Each row was made from one small tree. The marks that hang from a mark follow it in brackets, in alphabetical order. Every link used is in the known rows. Write each row's tree.
Known rows
zegovin{levot{sukilil{lenibe}} nivag{mugisom{gidolet tunun} zabobu}}: -13; -9; 21; 24; 4; 8; 37; 59; -8; -3; -2; -28; -9; -12; -6; 26; 3; 13; 4; 4; 3; 50; 16; -3; -10; 5
pefop{lenibe{sukilil{levot{zegovin{nivag{mugisom}}}}}}: 11; -15; 23; 2; -4; 23; 22; 48; 3; 9; -20; 14; 12; 36; -17; 10; 2; -13; -10; 3; -1; -27; 15; 6; -19; 13
lenibe{pefop sukilil{levot{zegovin{nivag{mugisom}}}}}: 4; -18; 34; 15; -4; -25; -14; 49; -13; 5; -23; 11; 7; 7; -11; 6; 6; 9; -18; 1; 8; -14; 10; -4; -2; 0
lenibe{pefop sukilil}: 7; -28; 14; 1; 1; -7; -55; 42; -4; 7; -10; 6; -5; 21; -22; 31; 5; 17; -12; 5; 2; -20; 7; 22; -32; 17
pefop{lenibe{sukilil}}: 17; -23; 7; -11; 0; 36; -13; 44; 12; 14; -10; 13; 4; 49; -25; 29; 1; -5; -7; 7; -6; -33; 13; 28; -45; 28
sukilil{lenibe{pefop} levot{zegovin{nivag{mugisom{tunun} zabobu}}}}: 2; 1; 19; -7; -1; -32; 17; 49; 6; -7; -27; 31; -6; -34; -17; -15; 8; -6; -7; -1; 1; -27; 14; -3; 0; 8
tunun{mugisom{nivag}}: -8; -12; 6; -25; 1; 2; -24; 18; -4; -2; 0; 0; 24; 33; -10; 36; 1; 19; 12; -3; 0; -23; -2; 21; -30; 26
mugisom{gidolet nivag{zabobu} tunun}: -5; -23; 18; -11; 12; 27; -19; 30; 1; -7; -7; -13; 1; 53; -5; 47; 14; 40; 6; 2; -4; 39; 13; 3; -40; 23
zegovin{levot nivag{zabobu}}: 12; -32; -2; -5; -2; -6; 23; 11; 7; 0; -5; -25; 26; 33; -1; 28; 5; 7; -8; -1; 10; 22; 6; 0; -33; 20
sukilil{lenibe{pefop} levot{zegovin{nivag}}}: 14; -18; 29; -4; -1; -25; 24; 42; 15; -3; -33; 33; 11; -4; -11; -23; 7; -5; -16; 3; 2; -40; 12; -3; -12; 17
sukilil{lenibe{pefop} levot{zegovin{nivag{mugisom{gidolet} zabobu}}}}: 7; -10; 25; 3; -2; -30; 19; 54; 6; -13; -27; 22; -10; -24; -1; -18; 6; 2; -2; -7; 2; -17; 15; -3; -6; 3
lenibe{pefop sukilil{levot{zegovin{nivag{mugisom{gidolet}}}}}}: 2; -22; 42; 21; -1; -16; -14; 57; -16; 2; -24; 5; 0; 13; -3; 8; 7; 17; -13; -1; 7; 2; 12; -7; -7; -1
sukilil{lenibe levot}: 17; -23; 19; -16; -5; -6; 14; 46; 28; 10; -16; 37; 25; 23; -19; -3; 1; 2; -8; -4; -2; -72; 15; 9; -33; 25
nivag{mugisom{gidolet tunun} zabobu{budu} zegovin{levot}}: -8; 19; 3; -20; -5; -9; -52; 17; -10; -5; -17; 5; -6; 5; -9; 22; 5; -13; 10; -19; 7; 41; 17; -6; -1; -1
levot{zegovin}: 6; -8; 3; -26; -5; 12; -41; 8; 28; 14; -15; 14; 36; 46; -9; 6; 5; 12; -19; -5; -2; -46; 10; 13; -34; 25
nivag{mugisom{gidolet} zabobu{budu} zegovin{levot{sukilil}}}: 4; 14; 8; 6; -10; -18; -43; 24; -11; -5; -12; -8; -9; 10; 2; 11; -1; -14; 10; -23; 10; 38; 20; -8; 10; -12
pefop{lenibe}: 13; -20; -3; -36; 2; 31; -19; 27; 21; 6; -12; 16; 22; 60; -22; 22; 3; -10; -5; 1; -6; -35; 8; 31; -47; 38
tunun{mugisom{nivag{zabobu zegovin}}}: -3; 3; -3; -23; -3; -13; -33; 11; -6; -3; 1; -3; 6; 4; -5; 24; 2; 11; 18; -13; -1; -10; 2; 16; -7; 10
lenibe{pefop sukilil{levot{zegovin}}}: 11; -18; 31; 7; -4; -25; -29; 50; -1; 13; -23; 26; 11; 20; -16; 3; 8; 13; -20; 0; 5; -26; 14; -2; -15; 4
nivag{mugisom{gidolet tunun} zabobu{budu} zegovin{levot{sukilil}}}: -8; 25; 13; -1; -5; -8; -45; 29; -13; -1; -13; -2; -10; 4; -10; 19; 4; -11; 8; -14; 7; 52; 22; -10; 12; -8
budu{zabobu}: 18; -9; -4; -33; -5; -1; -40; 21; 23; 7; 4; -5; 17; 36; -10; 41; 0; 6; 0; 0; 0; -28; 11; 23; -42; 19
zegovin{levot{sukilil} nivag{mugisom{tunun} zabobu}}: -13; -6; 11; 12; 0; -4; 20; 37; -10; 4; 0; -31; 15; 7; -11; 33; 4; 6; -5; 4; 8; 41; 11; -5; -2; 8
nivag{mugisom{tunun} zegovin}: -24; 15; 6; -39; -4; 10; -65; 13; 1; 13; -14; 11; 24; 9; -24; 20; 6; -2; -4; -13; -3; -29; 5; 17; 2; 19

Which tree is each row?
3; -31; 27; 18; 5; -6; 37; 46; 0; 1; -15; -15; 14; 15; -11; 7; 4; 1; -15; 13; 7; 20; 9; 0; -18; 22  zegovin{levot{sukilil{lenibe{pefop}}} nivag}
20; -24; 19; -7; -3; 24; 6; 53; 11; 17; -14; 24; 15; 53; -23; 17; 3; -6; -9; 4; -3; -36; 16; 14; -37; 21  pefop{lenibe{sukilil{levot}}}
-14; 0; 35; 18; 2; 30; -12; 40; 3; 9; -13; -20; 19; 33; -3; 12; 5; 19; -16; 9; -2; 13; 16; -1; 1; 12  levot{sukilil zegovin{nivag{mugisom{gidolet tunun}}}}
13; -11; 9; 6; 2; -33; 4; 25; -5; -5; -17; -5; -9; -4; -7; 0; 7; -1; -1; -10; 3; 23; 12; -4; 0; 3  mugisom{nivag{zabobu zegovin{levot{sukilil{lenibe{pefop}}}}}}
13; -26; 36; 16; -3; -20; -11; 45; -6; 8; -24; 13; 8; 21; -12; 4; 8; 12; -23; 6; 7; -13; 13; -5; -10; 5  lenibe{pefop sukilil{levot{zegovin{nivag}}}}
16; -4; 13; 26; -2; 7; 13; 39; 22; 6; -8; -7; -8; -4; -7; -8; -2; 3; -14; 11; -5; -17; 21; 7; -4; 8  levot{sukilil{lenibe} zegovin{nivag{zabobu}}}
-4; -14; 9; -2; 2; 6; 6; 20; -11; -14; -13; -22; 9; 31; -5; 40; 2; -2; 2; 1; 12; 53; 8; -8; -24; 16  zegovin{levot nivag{mugisom{gidolet tunun} zabobu{budu}}}
10; -6; 16; -3; -5; -38; 18; 46; 8; -10; -27; 28; -6; -31; -9; -19; 4; -9; -6; -6; 2; -33; 13; -1; 0; 5  sukilil{lenibe{pefop} levot{zegovin{nivag{mugisom zabobu}}}}
-11; -19; 19; -17; 5; 16; -25; 31; -8; -7; 0; -8; 15; 43; 2; 39; 5; 35; 18; -6; -1; 4; 1; 16; -37; 23  tunun{mugisom{gidolet nivag}}
-5; -9; 21; 22; 3; 6; 12; 36; -15; -8; -8; -29; 4; 30; -4; 34; 1; 0; 0; 7; 12; 66; 16; -13; -7; 8  zegovin{levot{sukilil} nivag{mugisom{gidolet tunun} zabobu{budu}}}
6; -18; 32; 23; -4; -25; -17; 55; -16; -1; -18; 3; -13; 0; -1; 10; 7; 18; -8; -4; 7; 11; 14; -6; -4; -9  lenibe{pefop sukilil{levot{zegovin{nivag{mugisom{gidolet} zabobu}}}}}
15; -10; 13; 5; -6; 13; 21; 48; 3; 6; -15; 10; -1; 21; -13; 11; 1; -13; -5; 0; -2; -21; 17; 6; -16; 6  pefop{lenibe{sukilil{levot{zegovin{nivag{mugisom zabobu}}}}}}
-6; -13; 7; -13; 3; 5; -27; 31; -8; -11; 6; -12; -1; 27; 5; 41; 3; 35; 26; -10; -1; 14; 4; 16; -32; 15  tunun{mugisom{gidolet nivag{zabobu}}}
5; -19; 26; 1; 5; -18; 5; 26; -4; 0; -25; 0; 11; 16; -11; -1; 9; -1; -9; -4; 2; 10; 8; -4; -5; 14  mugisom{nivag{zegovin{levot{sukilil{lenibe{pefop}}}}}}
2; -20; 35; -5; -6; 3; 8; 29; 10; 5; -22; 5; 44; 50; 7; -1; 7; 14; -14; -9; 6; -20; 11; -12; -13; 13  sukilil{levot{zegovin{nivag{mugisom{gidolet}}}}}
15; 5; -2; -1; -8; -22; -14; 31; 13; 14; -6; 4; -1; -13; -10; -5; 4; -4; -3; -15; 0; 0; 21; 3; 0; -3  nivag{zabobu zegovin{levot{sukilil{lenibe}}}}
20; -23; 25; 3; -3; 27; 26; 47; 11; 13; -21; 15; 16; 48; -16; 7; 4; -10; -16; 8; -2; -27; 16; 4; -27; 18  pefop{lenibe{sukilil{levot{zegovin{nivag}}}}}
15; -23; 21; -17; -1; -28; -1; 51; 15; 0; -22; 41; 10; 4; -21; -7; 6; 0; -8; -3; 1; -54; 12; 10; -26; 23  sukilil{lenibe{pefop} levot}
5; 14; 12; 23; -2; 7; 1; 35; 11; -2; -14; 0; -16; -12; -17; 0; -5; -14; -9; 14; -3; -11; 22; 3; 8; 7  levot{sukilil{lenibe} zegovin{nivag{mugisom{tunun} zabobu{budu}}}}
12; -13; 8; 3; -1; -19; -1; 13; -1; 3; -11; -15; 14; 29; -3; 10; 7; 6; -4; -12; 4; 22; 12; -8; -3; 4  mugisom{nivag{zabobu zegovin{levot{sukilil}}}}
-6; 3; -1; -15; -2; 8; -21; 10; 11; 0; -12; -9; 15; 10; -7; 17; 4; 6; -10; 0; 0; -13; 8; 8; -12; 15  levot{zegovin{nivag{mugisom{tunun} zabobu}}}
